Each row was made from one small tree. The marks that hang from a mark follow it in brackets, in alphabetical order. Every link used is in the known rows. Write each row's tree.
Known rows:
N(U(D G H(A F))): [-54.1   9.6 -30.4  -7.7  -3.6  15.4 -51.1  -7.7 -21.1 -18.2  12.5  32.4
  -6.7  -9.0 -53.5  29.7 -65.3  -0.4 -41.6 -36.8]
G(H): [-41.4  34.8 -10.1 -60.0  22.0  61.9  15.6 -30.2 -11.1  13.9  15.0  56.4
   0.2 -19.1 -38.7  45.8 -70.7   0.8  -4.3 -55.4]
N(H(A F) U(D G)): [-43.6  16.9 -26.7 -19.2   1.6  13.1 -61.3  10.8 -11.2 -10.7   6.2  31.1
   6.1  -4.3 -56.1  37.8 -74.9  14.4 -11.2 -42.3]
F(H(G) V): [-51.0  47.7  22.9 -71.2  15.1  48.3 -21.9 -23.5  -4.8 -33.7  22.7  42.9
  -6.2 -32.5 -28.7  64.3 -25.3  -9.4  22.3 -86.5]
G(H(A F N(U(D)))): [-23.8   3.2 -38.1  19.6   9.2   0.5 -31.2  10.1  19.7   9.5  24.2  40.6
  -7.6 -31.3 -65.2  29.0 -49.8  -0.1   2.8 -49.0]
N(U(G)): [-40.3  40.3  19.6 -87.4  18.0  58.2 -22.2 -22.7 -27.4  -3.4  15.3  53.8
  16.3  14.7 -44.2  46.9 -85.7   7.8  -2.1 -43.5]
H(A F(V) G(U(D)) N): [-43.8   3.7  -3.6  21.9  32.4 -19.3 -44.4  12.6  45.3 -30.1  42.3  43.3
 -17.9  -9.0 -57.6  75.5 -17.5  -3.4  12.7 -38.1]
G(H(A F(V) N U(D))): [-21.5  -8.3 -33.5  43.1  24.1   0.7 -30.0  -3.8  44.9  -8.3  49.2  38.0
 -28.3 -28.1 -61.9  47.9 -29.4 -10.7  -7.1 -47.0]
F(H(N) V): [-32.1  28.0  12.9 -34.4  -7.2  64.9 -32.2 -22.5   9.0 -25.5  21.5  46.7
 -23.3 -25.0 -41.0  56.9 -11.4 -20.9  25.8 -91.8]
A(H(G)): [-42.0  57.0   4.7 -76.5   4.0  35.4 -25.7 -19.1 -10.8 -15.8  29.8  42.7
  11.0  -8.3 -16.2  50.0 -49.9  11.3  18.4 -69.3]
H(N): [-25.7  35.4   8.7 -47.2  -3.9  47.6  -8.7 -18.6  -1.8  -4.0   6.1  62.0
  -3.9   5.9 -41.6  57.2 -43.9  -3.8  19.7 -61.0]
F(H(A G N U(D)) V): [-34.2  22.2  -6.4   6.1  20.6  -1.1 -68.6   5.9  41.4 -40.7  34.5  28.0
 -18.3 -17.8 -49.9  62.3  -1.2 -20.1  21.8 -62.2]
A(H): [-38.7  50.0  -6.3 -57.9  -7.1  54.7 -16.2 -22.8 -15.4   6.4  22.1  47.5
  -4.9  -6.1 -21.8  46.1 -63.2  10.0  14.5 -71.3]
A(H(F G N(U))): [ -7.2  26.7   9.0 -41.5 -17.4  -2.4 -51.2  -5.3   7.2 -24.5  49.0  37.7
  17.0 -21.7 -24.2  33.9 -32.7  16.7  36.1 -81.3]
F(H): [-43.8  43.7   0.0 -60.5  -7.4  55.8  -3.0 -21.9 -17.3  -8.5  -4.0  52.0
 -14.2 -22.9 -34.5  52.6 -56.7  -1.8  20.8 -80.4]
A(H(G(U(D)) N)): [-47.8  29.4   4.0 -27.1   8.8  19.2 -55.8  11.1  43.2  -9.7  44.9  37.5
   6.3  14.6 -38.2  53.7 -38.5   2.0  17.2 -53.9]
A(H(F(V) N U(D))): [-22.5  12.8  -1.2  15.8 -15.1  18.7 -43.8  -1.6  40.8  -5.1  57.8  36.7
 -25.1 -14.9 -43.8  45.1 -33.4  -0.2  12.4 -79.6]
N(U(D G)): [-60.9  44.9  14.9 -72.5  17.4  58.0 -23.6  -0.6 -12.2  11.5   5.3  51.5
  11.5  16.4 -58.6  44.4 -91.6   2.2 -11.0 -42.8]
U(D G N(H(A F(V)))): [-44.9  14.0 -23.2   6.9   0.4  31.1 -79.2  -8.4   4.6 -29.8  35.7  30.7
 -24.1  -7.4 -57.4  48.4 -18.6  -4.2 -32.7 -54.2]
A(H(F(V) G(U) N)): [-25.9   7.0  16.0 -15.8   6.8   8.0 -50.3 -14.0  39.3 -38.8  75.2  39.0
  -4.7 -14.6 -26.7  61.4 -14.6   6.4  23.8 -70.4]
U(G): [-53.3  44.8  11.8 -85.2  11.1  66.5  -8.1 -29.3 -25.6 -17.4   6.2  59.5
   2.4  14.5 -41.7  57.7 -74.5   1.9 -12.5 -42.6]
H(A F(V) G N(U(D))): [-29.9  20.3   0.4   4.4  20.0 -15.9 -51.9  14.8  24.1 -21.0  34.0  37.5
  -4.5 -23.8 -57.3  56.1 -17.8  -1.8  21.8 -57.1]

Write each row's tree:
[-42.7  28.8  17.1 -40.9  13.8  15.3 -40.6  11.2   8.2   1.1  25.8  33.3
  14.1 -29.4 -43.2  48.5 -53.7  12.2  15.6 -79.6]	N(H(F(V) G) U(D))
[-17.7 -16.9 -37.6  22.4  22.3  -3.9 -20.2 -15.7  28.3 -16.3  42.0  48.4
 -14.0 -18.3 -50.3  50.8 -41.9   4.0   3.7 -31.9]	G(H(A F N) U)
[-48.3  20.9  -1.6 -25.8  44.1  13.0 -45.2 -16.3  15.9 -39.4  38.4  34.3
 -12.0 -22.9 -34.2  76.2 -25.4  -5.7  23.6 -53.6]	F(H(A G(U)) V)
[-13.0  25.3  -4.1 -13.3  25.9  -1.2 -66.8 -29.4  14.1 -45.4  55.3  29.0
 -19.2 -21.4 -32.2  58.8   4.8  -9.1  16.4 -66.8]	F(H(A G U(N)) V)
[-32.0  23.7 -12.6 -23.0  16.7  -0.3 -43.7 -12.9  -5.9 -37.7  24.5  35.3
  -2.2 -34.1 -28.0  65.2 -24.7  11.0  13.6 -63.0]	N(H(A F(V) G))
[-42.0  16.2   0.1  -8.3  -6.1  -5.2 -45.2  13.3  43.3 -18.5  47.3  39.6
  -1.8  -4.6 -40.4  50.8 -37.7  11.1  17.4 -61.8]	A(H(F G(U(D)) N))
[-42.1  36.8  23.6 -57.4  16.3  20.6   3.3 -20.6  -6.8 -25.5  28.4  55.6
  -5.6 -30.0 -32.0  68.3 -40.7   7.6  14.3 -70.4]	H(F(V) G)
[-17.2  -3.7 -43.1  35.8  11.9 -13.6 -23.0   1.5  35.9  -4.2  31.1  43.0
 -20.3 -19.8 -60.6  39.8 -46.6  -0.5  -5.2 -38.9]	G(H(A F N U(D)))
[-27.4 -10.7   1.8   7.6   5.4  30.1 -31.9 -43.5   7.2 -11.9  63.4  44.5
 -31.6 -13.2 -35.2  50.5 -22.7  -3.9 -24.2 -65.3]	G(U(H(F(V)) N))
[-53.4  32.0   1.5 -33.3  -7.3  31.5 -38.5  -4.8   7.6 -17.3   9.3  42.3
   3.0   2.4 -40.4  45.1 -20.5 -17.5 -15.2 -61.4]	U(D H(G N))
[-13.9  29.8 -29.4 -17.0   2.7  26.8 -56.8 -22.0 -14.3  -6.1  16.6  39.5
  -9.9   1.0 -34.0  48.5 -28.8   6.9   4.5 -55.6]	U(N(H(A)))
[-15.0  16.5 -29.0  27.0   4.9 -22.5 -26.2  -2.5  12.3   1.8  28.1  47.9
 -32.2  -2.8 -56.9  47.6 -47.3  11.0  -4.1 -44.0]	H(A F U(D N))
[-23.6  19.1  -7.8  15.8  27.7 -28.4 -45.4  -3.3  25.7 -23.8  53.5  39.7
 -24.9 -15.0 -51.5  60.9 -17.4   3.6  -1.5 -50.7]	H(A F(V) G U(D N))
[-37.6  19.9 -28.1 -23.8  -2.3  43.7 -65.6 -46.0 -30.4 -38.9  30.2  37.3
 -14.1  14.8 -37.6  38.4 -18.7 -13.0 -51.5 -35.5]	U(G H(A) N)
[-13.9  13.6   8.0 -22.3  -6.4  34.1 -61.4 -42.3   8.7 -37.4  86.6  35.2
 -20.3  -2.6 -31.3  39.5 -28.4   6.7 -19.1 -68.1]	A(H(F(V) U(G N)))
[-21.0  19.6  -4.2  12.2  -7.6  19.4 -44.5 -13.7  28.0   4.6  70.7  35.7
 -31.9 -16.6 -41.5  39.0 -32.6   6.4  -4.0 -82.6]	A(H(F(V) U(D N)))
[-26.0  18.3 -28.1  16.6  -2.6   5.3 -50.2   7.2  28.2 -15.5   8.2  36.1
 -25.7  -6.4 -54.8  49.9 -32.8 -12.6  20.2 -57.8]	F(H(A N U(D)))
[-19.2  24.9  14.6 -39.1   1.4  18.9 -47.7 -23.7   0.1 -30.8  46.0  39.8
  -2.3 -25.2 -27.7  53.1  -8.2   8.4   7.0 -84.8]	U(N(H(F(V) G)))
[-42.1  12.0 -12.4   5.4  11.6  32.9 -78.6  -5.6  31.6 -46.4  34.2  28.9
 -26.6   1.7 -61.8  55.7 -16.2 -26.7  -7.9 -50.1]	F(H(A N U(D G)) V)
[-20.1  20.6  -0.6  -4.0  -4.0   1.7  -8.0  -6.7  13.8  12.2  28.9  55.7
 -24.2  -1.1 -54.4  44.3 -58.5  11.9  -2.7 -61.4]	H(F U(D N))
[-34.4  35.7 -14.4 -35.2  13.6 -18.3  -6.2 -12.3 -16.1 -33.0  10.0  52.5
  -4.3 -22.4 -33.4  63.6 -45.4  15.7  15.5 -45.2]	H(A F G)
[-38.0  30.5  -0.9 -10.2  18.2  13.1 -76.8  13.8  26.3 -28.8  27.1  25.1
  -5.8 -27.0 -54.3  51.1  -4.6 -19.0  30.0 -72.3]	F(H(A G N(U(D))) V)
[-27.2   4.0 -14.4   7.4  -1.6  -3.9 -54.2 -27.1   2.1 -58.2  38.9  35.1
 -16.7 -30.1 -30.6  54.8  14.4 -13.9  -8.5 -61.1]	U(H(A F(V) G N))
[-39.8  -9.0 -33.6  42.4  40.5  12.1 -32.1 -10.2  38.8   7.3  64.3  39.0
 -36.1 -26.1 -64.4  50.8 -31.6  -4.6 -22.7 -41.5]	G(H(A F(V)) U(D N))
[-57.7  23.7 -33.5  -8.5  -2.6  43.4 -68.5 -24.4 -15.0 -23.2  19.6  32.9
 -20.4  16.6 -52.1  36.6 -24.8 -18.8 -59.4 -34.3]	U(D G H(A) N)
[-41.8  13.0 -36.5  12.7  -5.5  -0.5 -29.9  -1.9 -16.6   9.0   5.8  35.3
 -13.8 -24.4 -48.2  32.3 -62.4   3.9 -15.7 -52.1]	N(U(D H(A F)))
[-34.1  15.9 -15.0   4.5  25.7 -22.0 -51.5   7.2  22.3 -21.9  32.4  28.0
  -7.2 -21.7 -41.9  63.6 -40.9  10.5   7.9 -53.5]	N(H(A F(V) G U(D)))
[-39.5  17.5  -4.1 -33.7  19.8  50.3  16.5 -32.9  -1.0   0.1  37.1  53.7
 -16.8 -46.5 -41.2  49.3 -52.9   0.1  -6.6 -71.0]	G(H(F(V)))
[ -1.7 -12.5 -27.9  28.2  24.6  -0.6 -28.0 -25.8  30.1 -23.2  59.3  41.4
 -22.5 -30.9 -46.7  50.6 -22.6  -5.7   2.3 -47.8]	G(H(A F(V) N U))
[-28.8  33.4 -20.0  -4.8  14.0 -14.5 -60.9   0.5  19.4 -26.6  29.2  31.0
 -16.6  -8.6 -46.3  48.9 -19.2  -4.4   9.4 -58.0]	F(H(A G U(D N)))
